What can hang from each mark:
misab: leto
vumi: dulali gemisib
dulali: vumi
mina: befa sato
befa: leto mina
gemisib: logi vumi
logi: gemisib sato
sato: logi mina

Every row comes from one small tree of marks. Brackets hold a mark, then the marks that hang from it, in alphabetical order. Every link used is in the known rows. Which tree was each row made from?
Known rows:
[misab leto]: [  6.3  10.3  23.1  -5.8 -17.8 -22.4 -26.1  20.6   9.0  14.8 -15.5  65.1
   2.9  23.1   9.0 -24.9 -47.7 -23.7  -4.4]
[sato [logi [gemisib [vumi dulali]]] [mina [befa leto]]]: [  6.4   9.9 -17.0  15.2   7.3  27.9  28.8   0.1  30.6 -17.9   0.5 -43.8
  -0.6  25.0   5.6 -20.4 -22.4   8.9   6.8]
[mina [befa leto]]: [ -5.5  21.0   4.7   1.7 -10.5 -11.7  -6.1  46.6 -32.7  15.1  -5.2 -10.1
  -0.7  42.4  13.3 -17.9 -17.9 -11.7 -22.7]
[gemisib [logi [sato [mina befa]]] [vumi dulali]]: [  1.5  -9.9   9.3  10.2  14.6  23.1   5.5 -21.2  57.7  -5.1   5.2  32.3
   0.9 -39.3  -9.7  30.7  31.2  12.5  10.9]
[sato [logi [gemisib vumi]] [mina [befa leto]]]: [ -8.3  17.6  -5.4  11.7  12.4  26.5  22.8  20.9  24.9 -16.5  -0.4 -37.3
  -4.2  20.6  12.1 -21.6 -36.7   0.7  -4.0]
[logi [gemisib [vumi dulali]] [sato [mina [befa leto]]]]: [  5.1  -6.6 -19.2  -1.6   9.7  -0.6  35.2 -52.2 -11.6 -11.8  -5.0 -19.0
   3.8  10.6  -5.4  10.1  24.5   5.3   1.7]
[sato logi mina]: [  2.5  15.8  -3.2   5.4  -6.6   8.9  -8.9  55.2  19.8  -1.8 -20.3  31.0
  -6.1 -10.6   8.4 -21.4 -40.3 -12.8   8.3]
[logi [sato [mina [befa leto]]]]: [-16.7  15.1 -11.0  -3.1  10.8 -35.3  22.3  15.6 -52.3  -1.6 -21.1  21.9
  -1.1   9.1  14.1  17.0   6.6 -20.9 -15.1]
[sato mina]: [ 11.6  16.3  -5.0  -6.3 -30.7  19.7  -9.0  25.5  -5.2   6.3 -18.5  43.4
  -5.3 -18.2   1.0 -20.4 -18.6 -16.5   7.6]
[vumi dulali [gemisib [logi [sato [mina [befa leto]]]]]]: [ -0.4  -4.9 -11.8   7.6   8.5  -4.3  17.4 -42.8  -7.3 -14.3   3.3 -34.7
   0.3   5.6   8.1   9.4  55.3  15.2  16.4]
[mina [befa leto] [sato [logi [gemisib vumi]]]]: [-21.0   6.8   5.1   4.8  22.7 -29.7   7.2  33.4  11.4  -5.7   6.6 -40.0
   2.8  41.2   3.0   8.2 -44.5  -0.7 -34.8]
[logi gemisib [sato [mina [befa leto]]]]: [-16.3  12.2 -16.1  -6.9  17.3 -31.0  25.7 -20.7 -53.2  -7.0 -24.8 -25.7
  -1.6  18.3   9.4  -2.6  22.7 -13.2  -4.6]
[logi [gemisib [vumi dulali]] sato]: [ 21.3 -28.7  -0.8 -11.4  -0.3   2.3  -8.4 -42.7  10.2   7.8  -3.5   4.1
   7.8   2.4 -24.9  -3.6  21.0  13.6   6.3]
[befa mina]: [  1.5   7.5   8.6  -8.5 -20.1  39.5 -10.4  -8.9 -18.3  16.7  -0.8  31.8
  -4.0  -7.1   3.1 -27.7 -28.9 -12.2  -3.8]
[dulali vumi]: [ 21.7 -11.2  18.9  -2.8 -30.3  14.4 -46.3  49.0  -4.9  29.4  26.0  29.5
   4.0  -6.2 -11.0  -3.9 -29.6  -0.8  -4.8]
[vumi dulali [gemisib [logi [sato [mina befa]]]]]: [  6.2  -7.0  -8.0   4.3  -0.3 -12.7   5.4 -30.1  12.1  -9.1  -0.2 -19.3
  -1.3 -16.9  -3.7  15.4  70.3  18.9  21.2]
[dulali [vumi [gemisib [logi [sato [mina befa]]]]]]: [ -2.2 -12.9  12.6   4.6  -0.5  -2.1 -15.9  11.8   5.4   1.4  35.5  -8.9
  -0.8 -31.1  -3.9  34.0  37.9  14.3   5.1]
[dulali [vumi gemisib]]: [ 28.2 -19.9  13.1  -6.8 -41.3  12.1 -41.0  32.7  -8.0  19.7  40.0  -2.2
   3.4  -2.4 -13.2  -4.5  -8.0  12.5  -0.5]

Which tree is each row?
[ -9.2 -10.3   8.2   8.4   7.3   5.2  -3.4  -1.9 -14.0  -4.3  39.5 -25.3
   1.3  -9.7   8.4  29.9  23.4   9.4  -0.5]
[dulali [vumi [gemisib [logi [sato [mina [befa leto]]]]]]]
[ 19.7 -19.4 -14.4 -10.1  -3.2  14.2  14.2 -57.4   9.8  -6.9  -9.3  14.3
   3.6 -19.5 -20.3   2.1  21.2   7.1  17.6]
[logi [gemisib [vumi dulali]] [sato mina]]
[ -9.6  12.9  -7.6  -6.9   2.4 -43.1   8.7  28.9 -32.6   4.0 -25.6  37.4
  -3.6 -13.5   2.8  21.7  22.4 -17.3 -10.0]
[logi [sato [mina befa]]]
[-12.1  -5.9  10.2  -6.3   9.6  27.7   0.5 -20.3  23.5  -1.6  13.1   5.4
  -0.9  -9.5  -7.3  -4.7 -53.0  -1.6 -15.7]
[befa [mina [sato [logi [gemisib vumi]]]]]
[ -5.0  30.1 -11.3   3.1 -15.9   2.6  14.6  30.3 -30.2  -0.2 -13.6   6.6
  -5.3  14.8  16.7 -13.1 -16.4 -19.0  -9.0]
[sato [mina [befa leto]]]
[ 15.1 -23.6   3.4  -0.3  -1.7  -4.2 -20.3 -34.8  15.0   2.3   3.9 -12.2
   3.3  -6.8  -9.7  -1.2  52.0  22.5  22.1]
[vumi dulali [gemisib [logi sato]]]
[  1.7 -13.4  -0.9  -2.7   4.4  24.4   6.7 -42.6  28.0  -2.7  12.9   0.5
   2.8  -5.5 -13.0  -2.4 -40.7   6.8  -5.2]
[befa [mina [sato [logi [gemisib [vumi dulali]]]]]]
[ 13.6   6.7 -11.1  10.8  -2.3  17.9  13.9  14.8  51.7 -12.2  -4.2 -24.3
  -2.9  -0.6  -7.3 -14.7  -6.4  13.5  12.9]
[sato [logi [gemisib [vumi dulali]]] [mina befa]]
[ -1.3   0.5 -10.2 -14.5   5.1 -16.0   3.7 -25.3 -30.7  -1.7 -30.0   7.5
  -2.0 -12.0  -4.0  -9.4  21.7 -11.3  10.8]
[logi gemisib [sato mina]]
[-17.1   5.4   7.2  -4.6   6.8  -3.2  -4.4  11.7  -6.0   5.3  -0.6  29.5
  -1.6  -6.1   3.3   2.9 -54.0 -15.2 -19.2]
[befa [mina [sato logi]]]
[ 14.1 -16.7  -8.3   0.6  -5.1   6.6  -3.8 -45.9  15.9  -9.4  -1.0  -4.3
   0.1 -23.3  -6.6   4.1  54.0  17.1  30.2]
[vumi dulali [gemisib [logi [sato mina]]]]
[-24.9  16.9  -0.2   3.4  23.6 -54.7   4.9  39.0 -18.9  -1.8  -9.4 -52.0
   1.4  50.2  11.1   0.3 -31.8  -7.6 -29.5]
[mina [befa leto] [sato [logi gemisib]]]
[-29.3  13.6   8.1   8.9  31.3  -3.1   7.0   0.9  -6.7  -4.1 -12.7  10.1
  -3.2  -7.6  19.7  11.2  16.3 -11.7  -2.0]
[gemisib [logi [sato [mina [befa leto]]]]]
[  6.5 -29.2  26.2  -0.8  -1.4   8.1 -41.1   8.6   8.0  13.2  39.4  -2.9
   4.6 -21.0  -8.8  18.9  19.9  17.8   5.2]
[dulali [vumi [gemisib [logi sato]]]]
